What can hang from each mark:
H: E N R
J: A S
R: H S
S: J R
A: J
E: H
N: H S

Known rows, with every way that one mark hangs from another:
(J A (S R)): [ 35.6 -22.2  -9.6  10.7   7.5   0.1  21.4   0.6  13.8  10.0   5.7  27.5
  27.7  12.6   8.4   2.0   0.3  -0.1 -17.7 -27.1  18.0  32.0 -38.5  34.7
  35.5]
(R (H N)): [  8.2 -41.5 -38.2  -0.6  28.2  16.3  -5.5  -1.1  -6.8  20.0 -11.4   5.4
  30.6 -22.9  17.4  27.1  23.4   2.5 -44.1 -32.4  23.5   9.2  -6.7  15.3
  10.2]
(J S): [ 19.8 -22.5 -10.2   4.0  25.9  13.9  29.6  -5.5  -6.6   8.2  -0.9   9.1
  29.1   3.3   8.3  16.6   5.4   8.4 -29.8 -19.1   6.7  26.3 -16.7  22.0
  28.3]
(E H): [ 25.3 -29.9 -21.5   0.8  15.7  20.8  19.9   6.4 -10.4  16.3  15.3  13.2
  10.4  -3.3  13.8  22.6  27.0  21.6 -23.1 -13.5   1.4   5.7 -19.8 -12.1
   4.4]
(S (R (H N))): [ 11.2 -42.1 -27.8   7.9  28.3   0.4   4.7   1.4  -7.6  21.1 -10.0  12.3
  38.0  -3.0   9.8  20.0  20.0   2.0 -36.4 -34.6  17.2  33.9 -27.1  26.7
  26.4]
(R S): [ 32.2 -11.6 -16.8   6.5  33.7   4.0  17.3   6.1  -0.3  25.3   3.9  -0.6
  32.6  10.2   7.3  23.3   8.2  -0.4 -23.9 -26.4  11.8  38.0 -22.6  19.3
  26.2]
(N (H E R)): [  9.5  -0.9 -36.2   2.8  23.0   2.8  21.4 -15.3  -1.4  22.3 -21.4  11.1
  21.7 -13.2   9.1  25.2  11.6  -1.7 -34.2 -19.0  -1.9  36.0  -5.0  -4.9
  26.3]
(H (N S) R): [-10.8 -39.9 -26.4  19.9  50.7  -5.7  38.9  10.0  -9.9  20.7   6.5  -3.1
  24.6   7.2   7.6  46.5   4.7  -1.9 -32.0 -29.2   7.8  41.0   4.1  34.6
  37.1]
(H E (N (S J)) R): [ -7.8 -34.1 -32.0  46.7  45.8  -9.5  50.8  -0.9  -3.2  32.9   4.0  -2.4
  20.9  -5.9  -0.5  39.8   4.7   9.3 -31.1 -13.0  -5.1  63.2  -6.6   7.0
  39.7]
(H E N (R S)): [ -4.2 -40.4 -18.6  33.0  45.0  -3.0  39.3  -5.1  -7.4  32.6   3.3   5.3
  31.7  -2.6  -8.7  32.0   0.1  -0.4 -22.0 -15.8  -9.5  54.6  -2.0  16.0
  44.0]
(E (H R)): [ 14.9 -40.8 -16.4   8.1  17.9  13.2  30.8   1.0  -9.4  14.8  17.1  17.1
  15.2   2.7   6.8  25.9  23.4  16.5 -21.8 -18.2  -6.1  16.3 -15.2  -2.4
  14.2]
(J A S): [ 37.3 -15.4 -14.0   3.7   6.1  10.4  18.5   1.0  14.0   9.0   6.6  22.2
  21.0   4.2  14.5   7.0  -0.5   1.4 -21.5 -23.0  19.4  15.9 -25.6  23.3
  25.2]
(A (J (S (R H)))): [ 24.9 -31.2  -9.7   4.4  16.6  16.0  39.6  -5.1  -7.8  13.2   3.7  -0.6
  33.3 -18.9  10.1  17.1  16.7   8.2 -36.7 -36.3   6.6  36.1 -40.1  28.6
  41.9]
(E (H N (R S))): [  4.2 -55.5 -17.2  19.4  33.3  10.7  33.0   5.8 -13.4  22.0  20.0  13.1
  20.7   1.4   1.3  30.2  19.2   9.5 -17.6 -22.3  -4.3  21.9  -9.1  22.5
  23.4]
(R (H E N) S): [ 10.5 -41.3 -34.8  21.3  39.1   7.7   1.5 -11.7   0.2  31.5  -8.1   6.9
  37.4 -21.9   0.3  21.1  22.5  -4.8 -28.7 -27.4  21.4  36.5 -17.6  13.1
  22.5]
(J A (S (R H))): [ 32.6 -32.2 -15.9  11.5   5.8   2.2  11.8  -5.9  16.1   8.9   0.4  31.5
  31.7   2.7   8.5   0.0   8.4  -3.5 -21.4 -33.1  25.8  28.7 -40.0  35.5
  30.3]
(J A (S (R (H N)))): [ 26.2 -39.0 -17.9  14.4  10.7   2.1  11.8  -3.5  12.7  11.4   0.8  30.0
  31.6  -0.3   8.4   2.3   6.4  -5.0 -22.2 -33.0  25.6  27.7 -34.4  43.0
  32.7]
(R (H E N) (S J)): [ 18.3 -39.6 -38.8  41.0  35.4   2.7  12.3  -9.8   6.0  39.5  -9.3   1.4
  39.1 -24.2   2.2  19.3  19.3   3.1 -35.4 -28.8  16.5  50.5 -29.0  20.0
  23.7]
(N H): [ 21.1   5.8 -39.6 -13.8  21.9  10.9   7.0  -1.9  -4.3  19.8 -21.9   3.4
  20.3 -11.5  22.3  25.9  14.3  -0.3 -39.8 -25.8  12.2  17.2  -7.6   7.1
  15.1]
(H E (N S) R): [-12.8 -35.5 -29.1  33.3  48.5  -6.3  43.7  -2.4  -7.4  27.8   5.0   1.9
  19.1  -3.7  -1.1  40.9   5.5   3.1 -26.7 -12.1  -1.5  53.0   1.8   1.9
  39.0]

Rows:
[ 17.4 -41.1 -13.4  13.9  24.0   9.1  32.1   0.4  -6.8  18.3  19.8  15.5
  20.0   7.5   1.2  24.8  22.1  10.7 -16.7 -21.5  -4.2  25.8 -19.2   8.5
  19.8] | (E (H (R S)))
[ 14.3 -36.7 -46.0  14.6  28.3   6.9   0.8   2.5   5.7  23.8  -6.6   3.1
  25.5 -20.6  19.9  28.1  22.7   1.1 -41.2 -34.9  32.5  21.0 -17.7  19.2
  11.7] | (R (H (N (S (J A)))))
[ 27.5 -22.5 -15.4  25.7  23.9  -9.4  35.4   2.6  10.9  26.0   6.8   4.5
  35.5  15.4   2.7  24.4  -0.8  -0.5 -25.7 -33.2   0.7  52.8 -25.4  31.8
  36.5] | (H (R (S (J A))))
[  2.9 -44.0 -18.8  33.4  43.9  -7.0  40.6   7.9  -6.0  31.3   4.6  -3.5
  38.0   7.6   1.0  35.6  -2.7  -0.3 -31.0 -33.0  -3.3  51.8  -7.8  52.5
  42.6] | (H N (R (S J)))
[ 17.3  -5.3 -33.9   9.0  28.8  -3.1  24.5  -7.1   2.4  24.7 -18.8   3.2
  31.0  -2.1  10.6  26.7   7.4  -6.9 -35.5 -34.1   3.6  43.2 -13.9  30.8
  31.0] | (N (H (R (S J))))
[ 29.7 -28.1 -32.8  39.5  14.9  -8.7  22.0  -6.0   7.1  33.1 -13.2   7.8
  38.0  -8.5   6.5  10.8  18.1  17.6 -40.2 -27.3   6.7  61.8 -52.4   9.7
  26.4] | (S J (R (H E)))
[ 47.9  -7.3 -23.2  25.0  20.3  -3.1  21.9  11.1  16.2  33.4   6.3  -0.2
  30.7   8.1  11.0  16.6   3.1   4.4 -25.3 -29.2  14.1  46.3 -38.6  26.1
  25.4] | (R (S (J A)))
[  1.9 -50.4 -26.9  29.1  34.3   5.4  42.2   9.0 -10.8  22.7  19.7   7.5
  12.3  -0.8   6.9  36.0  21.4  16.9 -24.5 -20.5  -1.2  28.2 -12.4  16.4
  20.8] | (E (H (N (S J)) R))
[  0.4 -36.4 -31.2  33.1  40.9 -10.1  41.9  13.1   1.0  26.3   8.3  -2.7
  23.6   5.9  10.0  41.1   0.7   1.2 -33.0 -31.0   9.2  47.1  -7.4  39.7
  37.2] | (H (N (S (J A))) R)
[ 15.2 -39.0 -12.3  12.1  25.6   4.5  23.0 -13.1  -4.8   8.7  -7.2  18.3
  39.0   2.6   2.9   9.4  12.6   3.9 -30.4 -29.4  13.2  38.4 -30.3  34.3
  34.3] | (J (S (R H)))
[  9.0   5.9 -49.8  35.2  36.4 -14.5  42.7 -11.3  10.3  30.2 -16.1  -2.9
  15.4  -9.5   9.4  33.4  14.0   1.4 -37.3 -21.9   8.0  66.8 -19.7   2.7
  31.8] | (N (H E R) (S J))
[  6.4 -38.1 -39.6   8.6  27.1  16.3  -1.6  -9.5  -5.4  24.6 -13.3   8.9
  26.7 -30.7  11.3  23.9  25.0   5.2 -40.2 -20.3  17.2  17.4  -9.1  -7.7
  10.9] | (R (H E N))
[ 32.2 -30.8 -16.9  15.9   4.8   1.5  13.5 -10.4  17.1  11.8  -0.5  32.9
  29.5  -0.8   5.3  -2.3   7.4  -1.5 -19.6 -26.9  22.8  32.5 -41.1  23.8
  31.0] | (J A (S (R (H E))))
[ 11.9 -16.8 -41.3  37.3  35.7   0.3  31.6   8.4   2.2  35.9   3.1  -2.3
  12.1 -14.7  11.7  31.4   7.7  13.4 -30.4  -7.1  10.9  45.1 -15.8  -7.3
  24.7] | (H E (N (S (J A))))
[  2.2 -53.3 -20.1  12.7  27.8  14.1  32.3   6.6 -16.0  18.3  17.0  13.9
  15.9  -2.7   6.6  31.2  20.4  14.9 -23.2 -19.1  -5.9  12.5  -5.3  12.7
  18.4] | (E (H N R))
[ -1.7 -50.5 -24.6  19.7  36.2   9.1  37.0   8.0 -14.2  18.4  20.7  10.8
  11.4   0.2   6.2  36.7  22.9  13.2 -21.0 -19.8   1.3  21.3  -6.6  12.6
  20.1] | (E (H (N S) R))
[ 11.1 -43.2 -30.2  26.3  32.5   8.7  32.2  14.0 -12.2  25.0  17.4   7.3
  11.9  -3.1  11.1  29.8  25.1  20.8 -24.1 -17.7   6.2  25.5 -22.5  12.2
  15.6] | (E (H (N (S J R))))
[ 26.9 -24.6  -5.6   4.3  17.7  15.6  47.1  -0.3  -8.9  13.9   7.2  -2.6
  30.3 -12.4  10.3  18.9  11.4  10.6 -34.5 -32.3   1.4  38.8 -39.6  29.1
  44.5] | (A (J (S R)))
[ 41.3 -26.4 -34.6  25.3  17.3   0.1   1.3  -4.0  21.4  31.0  -4.5   6.2
  38.4 -11.2  11.1  11.9  19.0  -2.7 -33.0 -41.2  28.8  40.6 -41.7  28.8
  17.0] | (R H (S (J A)))
[ 14.5 -37.2 -13.1  17.1  24.9   4.3  24.8 -15.9  -3.1  11.2  -7.6  20.1
  37.2  -1.7  -0.6   7.4  13.2   5.4 -28.4 -23.5   9.9  42.8 -31.0  22.9
  34.9] | (J (S (R (H E))))
[ 14.7 -21.4 -38.6  22.9  38.1   0.8  25.8  20.9  -0.7  29.2   5.7  -7.6
  16.9  -3.7  20.7  36.5   6.7   8.1 -35.3 -23.5  19.6  32.6 -13.3  25.1
  22.7] | (H (N (S (J A))))
[  7.9 -43.6 -14.9  20.1  29.9   5.2  25.4 -14.6  -7.2  13.1  -8.0  18.7
  37.5  -3.8   0.1  10.5  11.7   4.2 -29.4 -23.4   9.5  41.0 -26.1  30.3
  36.9] | (J (S (R (H E N))))
[ 27.5   9.5 -51.0  26.4  26.3 -18.2  24.8   5.0  17.1  28.7 -14.7   2.4
  17.5   0.6  20.2  24.6  14.1  -1.8 -34.5 -34.5  28.6  59.0 -39.6  27.3
  29.4] | (N H (S (J A) R))
[ 25.1 -18.2 -17.3  38.9  21.6 -10.1  40.7 -10.1  13.5  33.0   5.1   9.9
  29.5   4.5  -6.4  19.4   0.7   4.6 -20.2 -16.7  -7.8  65.3 -28.1   1.0
  38.4] | (H E (R (S (J A))))
[ 47.5 -11.7 -25.5  31.3   3.7 -12.3  25.4  13.3  16.6  31.9   0.4   9.8
  30.2  10.2  15.2   9.6   3.0  14.8 -32.4 -29.8   8.7  53.4 -55.2  24.9
  28.4] | (S (J A) R)
[ 43.4 -25.4 -34.0  31.9   1.6 -10.1  11.1   4.5  20.7  30.5  -6.8  14.8
  35.5  -2.6  15.1   6.2  14.5   9.5 -37.0 -38.2  19.8  49.0 -57.3  26.4
  22.5] | (S (J A) (R H))
[ 31.0 -15.2 -39.8  34.2  25.1 -15.8  23.0   8.2  18.0  26.5   1.5   3.4
  23.4   4.5  15.6  23.3  18.5   4.9 -32.8 -34.4  31.6  56.9 -47.3  19.8
  24.8] | (N (S (J A) (R H)))
[ 41.8 -23.1 -35.2  38.8   0.0 -10.8  13.8  -1.8  21.7  33.7  -7.7  17.0
  32.7  -8.1  11.1   3.7  14.2  12.1 -34.3 -29.4  14.7  54.9 -58.8  10.7
  23.5] | (S (J A) (R (H E)))
[  0.7 -20.0 -37.2  23.6  44.9   5.5  28.8   4.9  -8.7  30.2   1.5  -2.8
  13.1 -13.3   9.3  36.6  11.7  10.5 -28.9  -5.4  10.2  38.0  -4.5 -11.5
  25.0] | (H E (N S))
[  7.9 -54.3 -19.8  29.1  31.4   7.2  38.5   5.9 -10.4  26.4  19.3  10.0
  21.9   0.8   1.5  28.5  17.8  13.8 -20.3 -22.2  -6.4  28.9 -15.2  25.9
  24.1] | (E (H N (R (S J))))
[ -0.3 -24.3 -34.4  29.5  46.0  -2.0  31.1   4.8  -9.2  31.2   1.1   1.4
  17.6  -7.5   5.3  32.6  10.9   8.8 -26.5  -8.2   8.5  49.7 -13.1  -4.1
  32.4] | (H E (N (S R)))
[ 30.8 -30.0 -31.4  32.6  15.3  -8.3  18.9  -0.2   5.3  29.6 -12.3   6.0
  40.6  -2.5  11.0  12.7  17.3  15.0 -43.4 -35.0  10.7  55.2 -51.0  25.9
  25.0] | (S J (R H))
[ 20.1 -42.9 -37.2  31.6  36.8   2.7   7.8  -1.5   4.6  34.7  -7.9  -2.5
  42.0 -16.4   8.5  22.7  17.9  -0.4 -38.6 -39.4  23.1  41.2 -27.6  42.7
  22.9] | (R (H N) (S J))
[ 32.6 -29.6 -32.9  25.6  26.9   1.1   6.8  -6.7  10.8  31.3  -8.2   0.3
  42.0 -10.6   7.6  16.8  20.8   0.7 -37.3 -39.6  22.9  44.9 -37.5  27.1
  18.9] | (R H (S J))
[ 18.9   6.1 -49.6  27.6  36.1 -16.8  30.8   1.9   6.4  28.3 -18.4  -3.7
  21.8  -0.3  17.9  29.4  16.0   1.1 -38.6 -32.7  21.9  64.2 -35.9  26.0
  30.9] | (N H (S J R))
[ 13.5  -5.3 -31.7  -0.9  30.4  -0.8  19.3  -7.8  -0.7  20.6 -17.8   6.2
  29.8  -1.5   9.8  28.6   8.9 -10.6 -33.2 -34.0   6.1  36.2  -7.7  27.2
  30.7] | (N (H (R S)))
[ 13.5 -18.3 -34.6  19.5  37.9  -8.8  19.7  -1.0   2.8  20.5  -1.2   4.7
  23.4   3.1   8.5  28.4  23.6   2.3 -29.6 -26.4  26.0  52.7 -31.5   0.4
  26.2] | (N (S (R (H E))))
